Each row was made from one path, in order. Every step used is in the known rows, and no mark comes twice. Write each row's path.
Known rows
A, H: 4,-178,-75,76,70,45,136,-49,199,106,649,-246,13,27,41,-51,-459,147,-61,-110,41,119,-375,121,-301,95,-47,39,-27,-252,7,189,185,-17,-57,171,316,-215,-217,106,-63,135,207,80,25,-293,-439,-47,62,-564,151
D, S, V, H, A, G: -111,-99,324,-169,30,43,126,125,86,24,-469,-309,-32,-74,117,30,16,-2,119,339,114,-25,-450,211,-199,81,-153,-136,-74,60,-246,449,31,-32,-69,71,37,-201,-332,521,-54,-25,137,43,126,-58,-580,-18,-9,-124,90
D, S, N: -421,4,-185,15,-53,299,22,12,-1,380,54,140,-22,39,-6,-50,286,-25,111,-122,284,729,-224,-279,-345,64,2,69,-216,-23,-84,-333,108,39,134,-53,-47,-145,4,-14,-181,250,-139,4,95,37,-187,-208,-376,37,33
N, H, Z: 65,-562,-214,247,271,46,33,-66,264,122,-34,-400,-15,41,-43,0,-326,139,-43,144,-221,373,138,-23,-171,-284,-100,-216,197,-5,-182,-119,90,-163,45,99,60,-143,-208,-65,-123,116,188,306,52,-112,-17,-10,-30,-360,199
S, N: -368,-121,-216,86,-70,221,127,-71,-8,258,498,98,-19,66,-18,-57,-46,51,10,-46,175,311,-108,-271,-278,216,-34,5,-158,26,-57,-249,11,134,35,12,-282,-218,59,-259,-90,312,-18,50,75,7,-177,-84,-259,-67,111
V, S, N: -572,48,-231,-1,-75,221,139,38,-22,361,624,51,101,100,-41,-103,124,0,173,144,150,325,-193,-218,-249,294,13,63,-129,18,-16,-391,8,16,30,82,-70,-184,-105,-161,72,569,-264,10,144,45,42,-49,-358,-48,-130
P, H, A: 3,-205,177,234,163,20,198,-116,-5,-520,-67,-261,-5,170,6,-355,-80,-215,-199,-136,-12,37,-87,-99,-122,-90,-159,34,-14,334,-188,242,-2,170,-43,-48,-10,-202,75,11,-174,-36,311,167,51,-132,-481,-83,46,-699,36
T, P, S: -96,-16,-34,169,-22,93,187,391,35,-217,-714,-450,177,85,1,-418,28,-112,-202,-270,-10,-215,-231,-410,-326,-104,40,-24,54,-187,16,74,71,306,36,3,26,-101,1,94,-228,-67,462,104,14,-303,-355,169,-87,184,22
S, N, H, A: -97,-260,174,67,139,56,185,-50,289,-321,119,-133,-60,-21,-45,119,-18,-81,47,60,-81,352,-175,-25,-234,32,-123,-190,100,360,-197,1,-85,-215,58,77,-68,-191,-34,-233,-171,234,286,134,51,-7,-288,-47,-121,-334,155
L, G: -203,-219,-216,27,-71,136,106,197,17,303,235,-69,238,-9,-131,-345,91,-116,-391,453,-33,-140,-54,71,-277,24,-420,100,-117,-100,-43,-430,51,143,89,274,-175,-221,-237,-14,-341,-125,224,242,-10,34,-306,-4,-302,-101,169
Z, H, A: 119,-326,140,163,133,58,182,458,89,-215,218,-98,-8,99,-7,-124,-207,-213,-100,-279,-152,442,-181,69,-3,-5,-17,-113,-16,323,-164,460,-89,-137,-71,18,294,-113,32,102,-107,141,231,145,42,100,-321,-62,-105,-318,-87
Z, H, V, S, D: -502,33,-268,-94,131,61,-109,173,17,419,652,-65,92,188,-106,-169,53,-224,92,77,-535,854,-59,33,-105,158,103,23,201,22,-50,-226,-71,-149,-190,129,149,-194,-39,834,161,461,-364,73,102,58,-4,-21,-300,-98,-165
A, H, V, S: -272,293,-228,-126,130,90,124,131,14,337,504,-238,230,174,-14,-43,-301,49,79,196,-115,-39,-512,202,-132,-73,-140,7,30,-157,-44,-96,81,-164,-60,134,598,-145,-235,281,116,372,-230,113,97,-61,94,103,-104,-472,-241
V, S: -358,75,-207,-4,128,154,119,208,34,370,401,-225,200,186,-77,-288,-150,-49,23,195,-122,-46,-335,46,-153,130,-15,48,36,-79,-39,-330,52,51,23,173,354,-150,-342,232,180,437,-220,132,126,66,5,40,-320,-70,-220
D, S, V: -439,-92,-148,-111,91,237,34,55,-1,419,115,-41,-191,118,39,-3,318,-164,61,-344,225,468,-57,-230,-385,-286,285,73,-47,-95,-31,-309,85,41,77,-24,229,-128,22,881,-247,279,-285,22,135,61,-67,-177,-373,110,130
Z, H, P, S, N: -265,-168,-70,206,-84,186,144,-13,68,-225,-33,-12,26,62,10,-273,161,-73,50,-220,258,518,59,-457,-282,291,87,-98,-183,-9,-53,183,29,19,-65,-77,-116,-135,127,-204,-118,324,347,34,57,-2,-75,0,-224,64,-72
Z, H, V, S: -224,219,-273,-47,105,123,145,418,36,427,478,-163,249,178,-39,-233,-230,-108,82,10,-197,137,-358,124,2,-93,-71,-72,5,-75,-74,-107,9,-177,-57,118,608,-100,-156,284,156,486,-319,176,82,42,248,49,-251,-207,-341
Z, H, P, S, V: -252,-240,-10,76,61,130,151,0,88,-165,-55,-158,-136,170,48,-216,187,-225,1,-437,220,324,209,-420,-317,-77,400,-87,-24,-70,0,175,23,19,-121,-45,144,-119,133,728,-188,311,198,75,103,-1,74,18,-212,118,37
A, H, P, S, D: -320,-205,-18,58,109,18,-141,-199,71,-196,-6,-208,-14,157,-43,-225,132,-173,-69,-59,-306,754,122,-201,-347,327,161,-10,184,-38,-27,183,47,41,-206,48,-27,-214,-13,727,-44,82,326,20,55,-49,-417,53,-119,-92,54
T, P, H, A, G, L: 83,-252,398,115,93,-12,232,166,173,-318,-405,-365,-185,139,120,-6,-51,-51,-288,382,-109,-607,-534,59,-99,153,79,-38,38,149,-27,12,-7,404,-153,-111,98,-195,-11,39,39,-22,408,118,71,-205,-786,37,-189,-270,124
Z, H, P, S: 30,-212,6,270,100,89,132,113,174,-426,-562,-313,116,119,8,-516,-92,-187,-163,-348,19,245,42,-304,-208,89,73,-177,-39,-108,-86,451,81,58,-106,-66,329,-79,-29,138,-111,64,646,179,-1,-21,-188,103,-137,64,-155
V, H: 0,40,-232,21,124,144,149,399,21,480,87,-182,118,209,-84,-296,-177,-41,-4,179,-121,-82,-268,-40,-152,165,-520,-198,3,-88,-113,73,55,-110,11,306,-182,-284,-372,210,156,124,63,242,116,16,-76,-125,55,-325,157
V, S, N, H: -372,-123,-177,21,41,115,228,-212,550,127,534,-160,56,-98,-101,-109,37,8,211,173,-23,336,-173,-133,-334,143,20,-206,72,-42,-85,-557,38,-242,118,262,-48,-223,-256,-239,19,754,-10,157,68,-169,69,-95,-319,-34,96
L, G, A: -185,-172,5,2,131,54,166,81,224,254,313,-44,130,97,-78,-152,186,-136,-381,252,-195,-354,-187,99,-197,124,-512,64,-41,279,-26,-235,-64,359,244,237,-478,-156,-118,-23,-146,30,360,183,-16,102,-232,-126,-168,-12,197
T, P, H, A, G: -44,-162,370,139,-23,-68,213,68,95,-522,-393,-419,33,-147,121,-207,-247,37,-59,216,48,-432,-360,61,-109,65,-68,-52,-52,27,-223,394,-3,266,-80,-8,-50,-199,-196,83,-205,-116,351,101,46,-303,-810,80,86,-349,61
A, G, L: 49,-277,179,44,131,75,156,12,227,143,-231,-306,-184,136,98,-23,-262,54,-304,356,-76,-538,-515,161,-159,203,139,-47,40,-16,-26,-90,82,405,-161,-40,160,-216,-72,88,193,77,357,140,65,-111,-705,26,-341,25,129
Z, H: 50,-316,-220,223,32,117,184,531,298,196,513,-75,30,35,-23,-413,-340,-142,-60,-492,-127,532,-133,-51,-4,36,99,-103,-72,-111,-72,207,29,-87,-65,107,288,-138,-50,161,-6,371,97,216,15,-47,-114,-150,-221,-58,-88
V, H, P, S: 32,-25,9,185,126,102,106,68,44,-334,-784,-366,150,221,-18,-457,-3,-127,-122,-11,37,-25,-50,-305,-263,137,-223,-216,6,-97,-109,384,109,46,-60,60,102,-159,-193,198,-9,-57,612,190,58,4,-161,114,-4,-60,-16
D, S: -190,31,-168,-6,140,257,-48,143,45,395,-420,-116,40,68,-8,-233,80,-87,-60,-187,63,562,-388,-16,-306,-228,-53,58,-68,-145,-115,-233,190,87,156,-19,389,-90,-191,425,-165,-17,-20,116,58,40,-372,-184,-365,49,-22
N, H, V: 21,74,-259,-25,167,59,144,-78,319,182,-90,-254,72,17,-30,13,-505,38,-73,-15,-233,-51,-230,66,-165,-419,-275,-287,160,-90,-190,-187,12,-171,46,106,216,-198,0,-43,-89,117,100,323,-38,-122,23,71,-57,-362,175
G, L: 42,-262,-10,97,242,138,134,100,135,235,23,-165,-192,321,4,-45,-168,-58,-378,149,-155,-288,-327,5,-166,105,35,-15,93,98,48,-314,43,361,-101,-28,197,-200,55,56,175,126,271,183,66,5,-437,-44,-395,-89,142

Which path is each row?
-197,-25,-200,-66,100,154,170,358,26,541,292,-93,-33,230,-44,-133,98,-118,112,63,22,22,-113,-175,-237,61,-264,-168,-29,-57,-57,15,23,-148,-15,288,-240,-291,-232,599,50,315,-123,180,173,6,151,-167,6,-229,253  S, V, H
-342,-111,-73,186,-70,196,115,-150,-19,-222,-156,-36,39,86,8,-197,149,-18,-22,-81,257,327,13,-454,-358,270,38,-63,-155,21,-60,61,47,135,-27,-79,-171,-159,104,-241,-146,197,340,35,57,9,-128,43,-212,49,2  H, P, S, N
-6,-177,42,235,157,57,127,-214,312,-530,-753,-409,99,63,-25,-406,-76,-93,-134,-146,-2,61,-19,-279,-342,21,-8,-257,111,-120,-113,161,111,39,-8,25,197,-126,-150,6,-109,62,726,222,0,-88,-187,154,-124,59,23  N, H, P, S
-157,-6,-19,138,191,140,-29,349,-92,-109,-81,32,-44,239,-3,2,41,-12,110,93,11,75,-108,-189,-121,198,-283,-264,35,-51,-143,75,-69,-224,3,110,140,-193,-384,513,-80,34,38,220,155,400,1,-68,-39,-391,130  D, S, V, H, P
-90,-101,381,-99,-39,-14,210,284,81,-227,-594,-441,21,-89,119,-30,5,-13,71,324,70,-408,-434,46,-197,102,-101,-178,-46,22,-188,552,-33,43,-95,68,-122,-198,-248,402,-108,-70,319,43,107,-198,-584,113,96,-87,98  T, P, S, V, H, A, G
-299,304,-262,21,120,88,167,16,-30,178,264,-254,253,207,-40,-367,-158,-95,0,135,-97,-135,-311,0,-95,-160,-121,42,0,-58,-94,-267,72,25,-38,78,384,-165,-129,218,71,394,-262,197,90,-143,165,25,-135,-446,-259  P, H, V, S
-504,175,-262,-54,-67,221,124,50,-94,417,552,67,130,143,-25,10,53,26,156,162,103,263,-245,-180,-200,136,-74,7,-132,35,-55,-343,-5,-57,-8,28,16,-167,13,-137,36,483,-299,51,118,61,181,1,-293,-139,-124  H, V, S, N
-165,152,-256,-75,90,142,107,-108,268,231,-45,-99,49,-29,-23,103,-157,43,58,-43,-51,350,-283,-60,-258,-393,-215,-241,29,-64,-186,-312,31,-248,96,29,154,-177,73,-108,-170,232,-9,247,-8,-80,74,-11,-166,-281,131  D, S, N, H, V
84,48,-301,50,56,107,147,387,80,230,186,-93,95,100,14,-136,-507,-77,-123,-322,-170,258,-212,35,15,-350,-145,-175,-18,-73,-146,196,-7,-144,-82,2,396,-124,144,135,-78,131,3,274,-23,-13,50,15,-80,-351,-64  Z, H, V
-286,-41,-81,139,-51,195,124,-48,-15,-126,-169,-41,56,128,-14,-229,229,-44,63,-8,260,347,-31,-465,-330,314,-118,-129,-152,23,-72,117,48,24,-27,-13,-282,-193,6,-205,-73,224,306,54,81,10,-65,15,-129,-39,11  V, H, P, S, N
-369,-46,-99,118,-200,190,190,193,-9,-24,-135,-108,71,49,14,-188,245,-45,-5,-154,224,211,-124,-534,-356,137,42,6,-151,-58,16,-113,24,198,47,-33,-311,-151,150,-244,-227,219,211,-5,62,-201,-170,44,-192,146,50  T, P, S, N
-31,-184,141,222,147,-21,16,73,141,-448,401,-12,37,79,15,127,-223,146,-137,180,-110,-180,-199,87,-139,352,-331,-125,22,-3,-67,198,-56,-12,40,119,95,-165,-346,11,-176,-42,444,182,17,262,-311,19,71,-643,147  L, G, A, H, P
-238,69,-167,-150,112,213,100,365,10,620,62,-75,-41,226,-33,-148,321,-175,165,-4,110,305,-197,-175,-284,-29,-247,-138,-66,-109,-69,-72,72,-202,48,242,-74,-237,-283,773,21,265,-202,146,180,51,104,-240,-87,-146,179  D, S, V, H
-144,-214,166,18,130,59,193,-49,275,-239,203,-155,-9,30,-56,85,68,-100,83,156,-107,351,-241,2,-226,72,-108,-183,90,370,-173,-106,-88,-274,49,106,42,-182,-97,-189,-80,405,178,111,83,20,-186,-16,-176,-292,52  V, S, N, H, A
0,138,-109,-101,94,5,136,19,119,222,357,-131,116,104,34,163,-318,75,-205,94,-131,-156,-408,233,-178,-235,-443,-37,-11,-16,-62,145,36,-19,31,111,123,-179,38,81,-164,-40,204,178,-40,-105,-126,35,123,-659,150  L, G, A, H, V
62,-510,-73,158,200,-6,29,14,85,158,354,-279,36,118,26,133,-156,159,-182,259,-114,262,8,168,-189,-123,-283,4,16,52,-65,236,104,-23,40,117,-29,-116,-176,35,-188,-61,286,155,45,-94,-150,-62,164,-649,173  L, G, A, H, Z
-19,-381,-208,125,207,114,33,218,-91,339,-259,-353,-17,287,3,-91,81,-25,16,137,-10,345,229,-203,-204,-217,-191,-163,49,17,-126,233,104,-159,-61,81,-128,-166,-138,464,-62,57,51,200,167,-59,215,-48,111,-348,158  P, S, V, H, Z
-112,-483,-209,193,178,128,-12,-131,243,186,-116,-264,-41,1,-29,88,4,105,88,121,-46,726,129,-110,-253,-292,-58,-185,51,8,-182,-230,112,-246,98,41,-4,-117,-148,-122,-202,210,61,215,74,-83,32,-95,-127,-270,153  D, S, N, H, Z
-616,-65,-209,-37,147,82,-129,27,-10,383,617,-106,58,211,-124,-201,126,-204,75,205,-468,701,-35,-5,-212,335,116,95,221,17,-17,-392,-32,28,-127,163,8,-228,-172,812,200,432,-323,28,137,64,-190,-26,-348,10,-69  V, S, D
-187,-164,-13,226,143,104,-10,-98,292,-417,-71,23,-38,-30,-29,42,-60,98,103,35,-17,320,-83,-200,-216,181,-111,-316,74,-17,-180,-230,-52,-230,103,46,141,-167,-321,-132,-182,218,277,241,52,273,-135,-32,-227,-261,141  D, S, N, H, P
-236,-260,-167,96,29,111,209,-271,570,84,397,-141,-34,-142,-87,-69,-74,28,118,9,3,323,-70,-186,-347,51,-27,-230,58,-52,-103,-429,37,-165,133,213,-223,-247,-150,-363,-103,537,161,204,26,-184,-53,-109,-249,-48,252  S, N, H
-128,-67,-43,162,191,95,32,315,-73,-148,133,-2,-37,250,-8,7,-116,14,72,107,-32,-98,-10,-195,-107,282,-272,-300,71,-26,-130,103,-120,-179,-37,135,5,-239,-357,397,-44,92,109,249,136,413,30,-14,19,-450,168  S, V, H, P
104,-300,350,-7,182,37,174,45,170,-70,-377,-307,-210,156,111,106,-174,9,-310,432,-108,-485,-524,202,-132,172,57,-63,45,189,-65,60,24,322,-176,-78,217,-197,-46,79,158,0,399,113,75,-30,-756,53,-275,-106,118  H, A, G, L
-278,247,-268,-105,174,99,139,79,216,319,250,-291,225,130,-84,-123,-239,-22,104,270,-239,-67,-397,118,-151,-159,-142,-143,132,-84,-115,-384,18,-203,27,177,462,-152,-271,158,137,500,-219,216,80,-18,228,100,-230,-234,-172  N, H, V, S
-321,-199,-2,30,83,133,107,-137,17,-183,-195,-211,-141,193,50,-128,174,-185,-30,-326,241,152,163,-413,-383,-87,299,-56,10,-72,-18,64,28,133,-87,-57,83,-146,108,674,-189,204,200,71,107,12,2,67,-203,91,118  H, P, S, V
-1,-154,222,320,99,-19,219,255,-76,-655,-100,-271,24,122,8,-266,-15,-194,-170,-139,-81,-135,-171,-205,-74,-98,-159,5,32,295,-131,157,-87,176,7,-45,-74,-182,50,-24,-304,-99,265,148,53,-191,-490,-49,107,-699,72  T, P, H, A
29,-133,298,-61,43,-3,164,136,93,-79,-420,-324,45,-62,84,-53,-296,61,7,431,21,-330,-485,252,-132,194,-278,-190,-47,40,-268,521,0,40,-95,103,-38,-235,-360,189,26,-83,291,99,86,-81,-669,62,79,-224,87  V, H, A, G
-519,186,-266,20,-62,189,179,-101,-64,254,567,12,121,129,-12,-163,119,-40,162,103,163,298,-195,-246,-207,109,-56,43,-161,22,-66,-342,18,-5,-5,16,-69,-192,69,-167,-8,517,-284,54,116,-78,152,-57,-228,-310,-126  P, H, V, S, N
19,-473,-205,408,198,52,51,-183,-58,-109,-88,-408,9,191,8,-377,-232,-8,-193,-30,-34,258,321,-212,-106,-303,-128,22,-4,4,-165,97,154,178,-53,-49,-52,-161,-2,18,-184,-63,149,283,68,-265,-121,-101,101,-674,88  P, H, Z
